Every row comes from one small tree of marks. Brackets hold a mark, then the marks that hang from it, in alphabetical order. Every link used is in the known rows. Which tree was each row made from?
Known rows:
(zozuf (guvo buri suna)): [-14.6 -17.6  -9.9   4.6  -6.8  -7.3  -2.6  -3.0  -5.0   0.7 -22.5  -3.6
 -10.8 -11.6  -1.4  -0.4   3.4   2.5   2.6  11.3   8.0  -3.8  -2.2 -11.5]
(buri guvo medid): [ 14.7  -1.3  -8.4  -1.2   2.6  -9.3 -10.5   2.5   1.9  -5.2 -10.3   2.2
   7.6  13.8  -1.2  -9.0 -14.3  -3.1   7.2   4.2  -8.2  -1.9   1.2  -6.9]
(guvo (buri medid) suna): [ -3.3  -5.4 -11.5  -3.4   2.8  -2.8  -8.5  -0.3   1.1   2.9 -20.9   5.0
  -7.9  -7.6  -2.9   7.8  -9.2  -2.6   3.9   0.1   8.9  -0.7   0.4 -10.0]
(poguzel buri): [  8.1   1.2  -1.1   4.2  -7.3  -3.2  -4.7   3.4  -1.3   1.3  -9.6  -3.0
  -1.8  -2.4  -3.3  16.0  -2.1   3.1  -1.6 -12.3  -6.1  -0.4   0.0  -2.7]
(poguzel guvo): [ -9.7  -3.2  -1.6   5.6   3.2  13.8  -5.2  -0.9   1.5  14.7  -1.9  -8.3
  -2.3   6.4  -1.6  -7.1 -10.5   1.2   1.9 -12.5  -5.6  -1.4  -0.4   4.0]
(buri (guvo zozuf) poguzel): [  0.0  -2.5 -10.9   9.1 -15.8 -17.8  -6.6  -2.9   2.8  21.2   2.7   4.9
  -5.6   7.6  -3.0 -15.9 -12.7   3.6   9.6  20.4  -8.8  -2.6   0.7 -13.5]
(medid (buri poguzel)): [  0.4   3.1  -3.9   4.8  -2.4   5.5 -10.6   1.4  -8.2  24.6  -4.7   1.8
   3.2  -3.7  -5.8  -6.6  -8.4   2.2  -2.0   4.3  -6.4  -2.7  -0.1   1.7]
(poguzel buri medid (suna (guvo zozuf))): [-24.1  -1.3 -10.2  -5.8 -29.3 -13.4  -5.5  -7.8  -0.9  16.6 -18.6   1.6
  -4.8 -11.6   3.3  10.1  -6.4  -0.7   6.4   4.1 -38.0  -7.8  -3.9 -13.6]
(medid (buri guvo)): [ 21.0   1.0  -0.6   7.2 -11.8   6.8  -5.1   0.1 -11.1   3.0  -4.5   2.5
   9.9   5.8  -1.6  -9.4  -5.6   0.4   1.0   7.0 -16.3  -0.9  -6.4  -3.6]
(suna (poguzel (buri medid) (guvo zozuf))): [-10.7  -4.2  -8.1  -4.9  -3.8   9.7 -20.2  -5.2   8.9  24.9 -23.2  -6.0
 -11.2 -17.8  -7.3  13.9 -10.3   1.3   8.2 -19.0 -38.0  -7.4   2.2  -5.3]
(buri (guvo suna zozuf) medid poguzel): [ -5.1 -15.1 -17.1  13.0  -8.8 -19.8 -21.0  -2.7   7.0  28.1 -17.1  13.3
  -5.5   1.2  -3.7 -13.3 -16.1   1.9  16.4  27.2 -18.3  -4.6   2.8 -20.2]
(poguzel buri (guvo suna) medid): [ -9.4  -9.2  -9.8  19.3 -16.4  14.8 -13.5   0.1   3.1  10.1 -18.9  -0.1
  -3.5  -6.6   1.1  10.2 -17.6   5.0   5.9 -18.6 -30.2  -8.3  -2.2 -10.4]
(suna buri): [-12.6  -3.1  -6.2   2.3  -0.5  -9.6   5.3  -3.1   1.3   3.5   8.0  -3.9
  -3.4  -1.5  -2.8   4.7   3.2  -4.7   2.1  11.3  13.2   4.3  -1.1   0.3]
(guvo (buri medid) zozuf): [ -1.7  -0.4 -12.3 -11.3   0.6  -2.8  -4.3  -3.8   2.3   2.2 -14.9   3.8
  -7.8  -9.6  -5.7   5.8  -4.4  -5.0   5.3  -3.1  12.0  -1.7   0.4 -16.9]
(medid (buri (guvo zozuf) (poguzel suna))): [-11.2  -2.9  -7.1   6.1 -20.2  -4.2  -8.5  -4.3  -9.6  46.7  -6.6   7.7
  -1.4  -6.1  -1.9 -17.5 -19.5   3.0  10.7  21.9 -20.3  -5.2  -2.1  -6.0]
(guvo zozuf): [ -4.4  -6.1  -1.8   1.6  -6.9  -0.5   0.1  -5.8   2.6   6.8  -0.9   3.4
  -4.7  -8.5  -1.6  -0.5   9.4   0.1   5.1   5.2  -5.5  -1.2  -0.9 -10.3]
(poguzel guvo suna): [-27.5  -5.0  -0.4   1.5   0.9  10.8  -1.7  -1.1  -0.9  34.7  -4.7  -8.5
  -5.2  -1.0   2.6 -10.0 -17.6   0.6   5.5 -13.9  -7.5  -3.2   1.4  10.5]
(suna buri (poguzel guvo)): [-29.5   0.4  -6.7  -1.8  -1.2   4.7  -1.2  -7.9   5.0  20.3   8.5 -13.5
 -12.0 -10.3  -2.8   1.6  -6.8  -2.4   5.0   1.3  -9.9   1.1  -1.3   9.4]
(zozuf (guvo buri (suna poguzel))): [-18.1 -10.5  -8.8  -5.4 -10.4  -6.8  -4.6  -7.8  -3.3   2.3 -20.7  -4.2
 -17.2 -25.7  -0.1   6.4   3.7   4.5   3.1  13.8 -11.0  -6.5  -1.8  -6.3]
(medid (buri (guvo zozuf) poguzel)): [  8.2  -1.3  -8.8  10.9 -18.1  -3.1 -10.5  -3.6  -5.4  26.3  -3.4   8.1
   1.5   0.7  -6.0 -14.6  -9.4   3.5   6.3  21.4 -17.6  -4.0  -3.6 -13.5]
(suna (guvo buri zozuf) poguzel): [-13.9   7.9  -8.3 -22.2 -21.8 -11.9   1.1 -13.9   1.5   8.1  -2.7  -3.5
 -17.1 -15.3  -2.6   7.5   8.0  -0.6   1.7  15.9 -15.4   0.1  -6.6  -7.9]
(suna (buri (guvo zozuf)) (poguzel medid)): [ -9.9   3.4 -15.5   0.7 -25.5 -13.9   2.5 -13.3   5.7  -7.5  11.3   7.5
  -6.1 -16.6   3.6  -0.5  -8.1  -2.9  14.6  25.4 -27.5  -4.6  -4.6 -14.7]
(guvo buri suna): [ -3.4  -3.6  -6.8   3.1  -9.4  -2.5   1.2  -2.5  -2.9   3.8  -7.1   3.6
 -12.3  -7.3   0.4   8.9  -3.2   1.9   1.8   2.9  11.4   1.0  -3.2  -8.1]
(suna (buri poguzel) (guvo zozuf)): [-32.6  -6.1 -17.7  -1.1 -13.6 -30.3  -5.0  -9.9   5.0  29.4   5.5  -6.2
 -11.4   0.3  -8.0  -3.4   5.9  -3.3   5.0  35.2  -2.0   3.3  -2.1 -10.1]
(medid buri): [  7.5   1.7   3.2   2.7  -2.8  14.7  -3.3  -1.0 -10.0   7.2  -4.9   2.5
   6.7  -5.6  -3.2   1.0   3.2  -0.5  -2.9  -1.1  -8.7  -0.9  -4.0   0.5]
(suna guvo poguzel): [-12.3   6.9  -1.8 -17.0  -9.4 -12.1  -5.1  -7.4   0.7   4.2  -3.3  -5.9
  -5.3  -6.8   0.0   1.5   4.5   0.5  -0.9  14.8 -29.7  -0.1  -3.7   4.8]
(guvo (buri medid) (suna poguzel) zozuf): [-13.7  -4.3 -12.2 -11.0  -7.1  -4.0 -10.5 -10.3   5.3  12.0 -19.9  10.1
 -18.3 -31.2  -2.8  14.4  -2.8  -0.7  11.4  11.2 -14.2  -4.7  -0.4 -14.9]

Write each row's tree:
[-14.0  -8.1 -22.8   4.7  -3.4 -27.6 -11.5  -3.1   6.7  21.3  -1.8   2.5
  -4.8   6.1  -8.3 -10.3 -16.4  -5.1  14.7  27.4   1.6  -0.2   2.9 -15.9] | (suna (buri (guvo zozuf) medid poguzel))
[-37.2  -5.9 -22.4  11.6 -12.3   0.0  -7.5  -7.8   8.0  29.0   8.0  -3.8
 -11.0  -5.8  -3.8 -11.2 -18.4  -2.3  10.9   3.9  -3.5  -5.2   0.6 -12.7] | (suna (buri (poguzel (guvo zozuf) medid)))
[-36.0 -11.5 -21.1   5.7   7.2  -4.9 -17.0  -4.4  10.3  40.5  -5.3  -6.5
 -10.0   0.1 -12.2  -7.8 -15.8  -5.4  11.7   6.9   3.2  -1.3   4.9  -7.6] | (suna (buri medid (poguzel (guvo zozuf))))
[-37.0 -19.9 -17.1  19.4 -17.5   7.6  -4.2 -12.2   8.1  20.5  -1.4   1.8
 -10.2 -14.5  -0.1  -0.6  -4.1  -2.4  14.3   8.4 -15.5  -3.9  -4.2 -17.0] | (poguzel (guvo (suna buri) zozuf) medid)
[-23.1  -6.3  -4.8  -7.3 -23.8 -16.5  -4.7  -6.6  -2.6  31.0 -18.8  -4.8
  -9.9  -7.2  -2.3  11.1   5.0   0.5   5.5   8.4 -27.6  -1.8  -3.3  -6.9] | (poguzel buri (suna (guvo zozuf)))
[-32.4  -7.8 -21.9  -7.4  -2.3 -30.2 -14.8  -7.4   7.8  30.5  -7.6  -4.6
  -7.9   3.8 -11.5  -3.8   0.0  -8.3   7.7  31.1  -3.1   1.5   1.4 -11.8] | (suna (buri medid poguzel) (guvo zozuf))
[  2.1 -18.3 -11.5   9.6  -9.0  -8.4 -12.6  -4.8   6.1  10.3 -19.5  11.7
  -1.4  -2.3  -1.7  -6.6  -3.9  -0.7  15.8  22.5 -21.0  -3.5  -1.0 -21.3] | (buri (guvo suna zozuf) medid)
[-10.2  -1.4  -5.0  -7.0   3.6  -6.3 -10.9   5.3  -1.4  20.2 -25.7  -0.7
  -1.8  -6.0  -2.4  14.6 -17.4  -1.7   4.3 -13.9 -12.3  -4.1   4.9   2.1] | (poguzel (buri medid) suna)
[-29.1  -0.9  -6.3   2.1  -5.2  15.0  -2.5  -2.6  -0.5  20.8  -5.8  -4.4
  -0.1  -6.3   7.2 -10.9 -26.9  -0.7   7.8 -18.4 -17.9  -8.5   0.4   3.7] | (poguzel guvo medid suna)
[-26.7   3.0  -8.4 -10.9 -14.6 -10.1  -0.2  -5.2  -3.4   8.8  -7.7   0.2
   2.0  -2.2   7.3  -6.9 -11.1  -3.4   3.4  10.1 -23.9  -6.0  -2.8  -0.6] | (poguzel medid (suna guvo))
[-30.9   0.3 -13.1  -3.1 -19.0  12.0   3.2  -8.6  -0.8  23.6  -6.5  -2.5
 -13.8 -15.3   4.1  -3.7 -25.1  -1.6   9.9 -16.2  -4.0  -8.8  -2.5 -10.9] | (poguzel (guvo buri zozuf) medid suna)
[ -2.0  -1.3  -6.9   5.3 -27.1   6.8  -1.0  -8.3 -10.5  15.2  -6.6  12.9
   7.4 -12.8   5.7 -10.8 -16.3  -1.3  12.6  11.3 -34.7  -9.4  -6.6 -14.9] | (poguzel (medid (buri (guvo zozuf))) suna)
[ 10.4   2.1  -4.5   0.9 -26.9 -10.8  -6.4  -6.7   3.0   6.2  -7.4   0.5
  -9.6 -12.5  -1.2  11.4  -2.8   5.5   8.8   6.7 -36.8  -3.9  -3.2 -11.6] | (suna (poguzel (buri (guvo zozuf))))
[  2.6  -8.8  -2.7   9.1 -26.7   4.2  -8.3 -12.5  -5.5  19.3  -9.7  13.8
  -4.2 -23.1   0.1   0.3   5.6   5.8  11.9  27.8 -47.6  -4.0  -8.2 -12.3] | (medid (buri (guvo (suna poguzel) zozuf)))
[-10.4  -8.9  -3.0   5.1 -22.1  -5.0  -9.6  -8.2   5.1  17.0 -15.3   7.2
 -16.7 -31.9  -1.7  24.6   8.5   7.0   9.0   6.9 -39.6  -4.7  -2.1 -11.8] | (guvo (suna (poguzel buri)) zozuf)
[-12.0   6.6  -7.0 -10.3 -25.9   9.3  -8.6 -15.0  -3.7   5.3  -7.7   6.3
   2.9 -24.6   0.5   2.4   6.9  -1.6   3.5  17.7 -54.5  -8.6  -9.6 -11.9] | (suna (guvo zozuf) (poguzel (medid buri)))
[-36.2  -1.5 -14.6   1.8 -15.2   7.6  -1.0 -14.6   8.9  13.7   8.1  -2.5
 -11.6 -23.7   0.3   1.4  -9.0  -3.8  12.4   3.1 -24.8  -6.6  -3.1  -7.3] | (suna buri (poguzel (guvo zozuf) medid))
[-28.4  -1.5 -12.5  -7.9   8.7   4.5 -10.7  -4.9   7.0  18.7  -4.4 -10.8
  -6.5  -8.2  -6.0   3.6 -10.8  -6.6   7.7  -4.1 -13.0  -1.0   2.0   7.7] | (suna (buri medid) (poguzel guvo))
[-13.4 -18.5 -15.4  -1.6   3.7  -8.2 -11.6  -0.6  -1.7   1.1 -35.3  -2.3
  -5.7 -10.3  -4.7  -1.6  -1.8  -1.8   3.9   8.9   3.9  -5.4   1.5 -13.9] | (zozuf (guvo (buri medid) suna))
[-22.7  -4.4 -16.2   5.1 -25.0 -16.3   7.6 -10.3   0.4  10.0   6.7   7.4
  -3.9  -9.3   6.6  -5.6 -16.7  -6.0  17.6  22.2 -13.1  -3.9  -3.4 -14.1] | (poguzel medid (suna (buri (guvo zozuf))))
[-37.0 -24.1 -16.4  15.3  -3.3 -23.6  -9.1  -2.8   0.1  23.4 -12.7  -5.9
 -10.0  -8.6  -6.3  -8.0   2.0   1.3   6.2  34.6   4.6  -1.9   2.9  -6.7] | (zozuf (guvo (suna (buri poguzel))))
[-16.1  -9.3  -2.4   3.0 -14.3   0.1  -4.0 -11.7   5.7  16.6  -6.4  11.3
 -14.4 -30.0   1.2  10.7   8.6   4.3  10.6  18.5 -30.6  -4.0  -2.0  -8.7] | (guvo (suna poguzel) zozuf)
[-18.0 -15.3 -15.2   3.6  -2.1  10.8 -12.9  -6.5   6.3  24.2 -23.1   1.1
 -14.4  -9.3  -6.0   2.6  -9.8  -1.4  10.7  -7.9  -0.5  -3.3  -0.9 -17.0] | (poguzel (guvo (buri medid) suna zozuf))
[-34.3 -21.9 -15.4  -1.7   5.2 -15.8 -13.2  -7.0   4.5   8.1 -25.0  -3.7
  -6.5 -24.8  -5.3   4.7   6.4  -3.8  10.0  27.4 -20.1  -4.6   2.7  -4.3] | (zozuf (guvo (suna (buri medid) poguzel)))
[-11.6 -13.6  -4.1  18.8  -8.6  10.6 -12.9   1.3   2.1  24.1 -18.2  -5.7
  -8.4  -2.1  -4.0  12.2  -6.3   6.3   3.7 -15.2 -18.2  -1.9  -1.5  -3.1] | (poguzel buri (guvo suna))
[-39.2  -7.8  -8.1   4.9  -5.5   2.6  -9.1  -4.9   2.8  58.9  -3.5  -3.7
 -13.9  -5.8  -1.9 -15.9 -22.0   2.8  11.3  -0.1 -10.1  -6.7   4.0   0.9] | (buri (poguzel (guvo zozuf) suna))
[-22.4  11.0 -16.3  -7.9 -11.5  -9.0   0.8   0.5  -3.7  17.7  -1.9   3.4
 -10.2 -10.6   5.1  -5.2 -36.4  -0.3   4.5  -3.7   9.0  -7.3   2.7  -2.2] | (guvo (buri (poguzel medid suna)))
[-20.2 -15.2 -13.0   5.9   4.9 -10.2  -8.0  -1.9   4.0  10.9 -11.5   3.6
  -3.1  -6.7  -4.1   8.7   1.4  -6.3   8.7  17.0   2.6   2.6   1.3  -6.8] | (guvo (suna (buri medid)))
[  8.2  -6.2 -10.3   0.7  -4.6  -8.4  -9.2  -3.4   5.1   1.2 -12.2   6.0
   3.3   4.3  -3.4 -10.7  -6.6  -2.8  11.9  11.6 -14.8  -3.2   0.5 -16.5] | (buri (guvo zozuf) medid)
[ -5.5  -8.0 -13.1 -11.3   8.6  -7.8  -9.1   1.0  -2.7  -7.3 -29.4  -8.7
  -2.5  -3.2  -6.3  -4.6  -3.9  -4.5   1.0  -0.5  14.4  -5.6   2.5  -9.8] | (zozuf (guvo (buri medid)))
[-34.2 -13.6 -21.5  16.8 -17.9 -15.5  -5.3  -8.9   6.5  17.8   2.6  12.3
 -12.0 -18.6  -1.1   0.1  -6.3  -1.1  13.5  28.7  -8.3  -3.9  -0.2 -19.8] | (guvo (suna (buri (poguzel medid))) zozuf)
[-15.0  -4.0 -13.9  -3.3  -2.4 -15.7  -5.9   0.8  -4.2   9.0 -13.5 -10.3
 -10.9  -2.0  -5.5 -11.2 -10.3   1.9  -1.8   7.0  17.5  -4.2   2.9  -6.5] | (zozuf (guvo (buri poguzel)))
[-28.4  -0.1 -15.5  -3.2  -7.1 -30.2  -5.6  -3.2   1.2  23.6   6.0 -10.7
  -7.8   9.8  -6.1  -4.4  -1.2  -3.1   0.6  29.5   3.9   5.3  -1.0   1.2] | (suna (buri poguzel) guvo)
[-10.0   6.1  -9.8 -10.8 -31.2 -10.5  -9.7 -11.3   5.2  -0.5 -13.0   0.0
  -6.8 -21.3  -0.1  16.1   2.7   2.3   4.5   6.6 -52.3  -8.5  -5.2 -14.8] | (suna (guvo zozuf) (poguzel buri medid))
[-28.4   8.1 -13.8 -12.2 -16.7 -15.8  -0.4 -11.3   3.8  -7.7   6.5  -4.2
  -3.7 -11.2   2.2   5.7  -1.3  -6.3   3.4  21.5 -27.9  -1.0  -5.2  -1.1] | (suna buri guvo (poguzel medid))
[-12.6  12.9 -19.5 -10.7 -16.6 -18.1  -5.7  -2.0  -1.6   1.9  -2.7  -3.4
  -6.6   4.5  -0.4  -6.2 -19.4  -1.5  -2.8   7.9   0.3  -3.8  -3.1  -9.2] | (suna (guvo (buri (poguzel medid))))
[ -1.9  -4.6  -8.1   2.8   7.2  10.7 -18.5   5.3   3.7  17.1 -24.4 -10.6
  -0.5   6.4  -7.9   9.0 -16.7  -0.7   1.9 -29.9 -13.4  -3.5   3.0  -1.1] | (poguzel (buri medid) guvo)
[ -4.7  -8.4 -16.9   3.1  -6.2 -17.5  -5.1  -6.3   6.2   5.4  -3.6   3.6
  -0.7   4.3  -5.2  -2.9  -4.7  -7.9  14.2  23.2  -1.9   1.6  -0.8 -16.8] | (suna (buri (guvo zozuf) medid))
[ 15.5  11.9  -5.3  -1.2 -22.0  10.6  -5.9  -5.3  -8.1  -8.7  -1.6   9.2
   9.5 -13.8   4.8  -4.6 -17.9   1.4   5.1   5.2 -45.3  -8.7  -6.7  -4.4] | (suna (poguzel (medid (buri guvo))))
[-29.0   6.2 -16.8  -6.7 -20.3 -10.0   0.4  -5.6  -1.7  25.2  -3.4   9.2
 -15.9 -18.3   3.5  -2.7 -29.7  -0.3   9.3   1.8   3.5  -8.6   1.5 -12.9] | (guvo (buri (poguzel medid suna)) zozuf)
[-30.2  -4.6 -13.5  -7.7  -3.5 -18.5  -3.3   0.1  -7.2  29.7 -17.5 -10.0
 -14.2  -8.4  -1.8 -13.3 -18.1   1.5   2.0   7.1  14.6  -6.7   4.1   0.6] | (zozuf (guvo (buri (poguzel suna))))
[-39.4 -20.8 -23.0  16.8 -10.3 -19.1  -9.8  -3.5   1.0   9.7 -11.7   0.3
  -5.8 -12.0  -1.3  -9.2  -7.0  -0.1   8.1  28.6  -5.5  -7.2   2.1 -13.2] | (zozuf (guvo (suna (buri (poguzel medid)))))
[-30.8 -14.6 -15.8  19.8 -15.4   8.7 -15.2  -7.2   9.1  33.6  -8.0   7.6
 -10.0 -11.5  -0.2 -13.2 -18.2   5.0  12.8   3.5 -24.3 -10.5   0.8 -15.8] | (buri (poguzel (guvo suna zozuf) medid))
[ 20.0  -1.3  -9.0   3.0  -4.3 -11.4 -14.4   6.2   1.1  -2.8 -21.0  -1.9
   5.2  11.9  -4.3   6.3 -14.5  -0.1   5.5  -7.3 -15.4  -2.4   1.4  -9.3] | (poguzel (buri guvo medid))
[-22.2   0.0  -6.6   5.9 -14.1  12.7  -7.5   1.2  -1.5  22.3 -16.0  -6.1
  -4.3  -6.0   3.9   5.8 -29.3   2.0   5.7 -28.8 -26.2  -9.4   0.4   0.1] | (poguzel buri guvo medid suna)
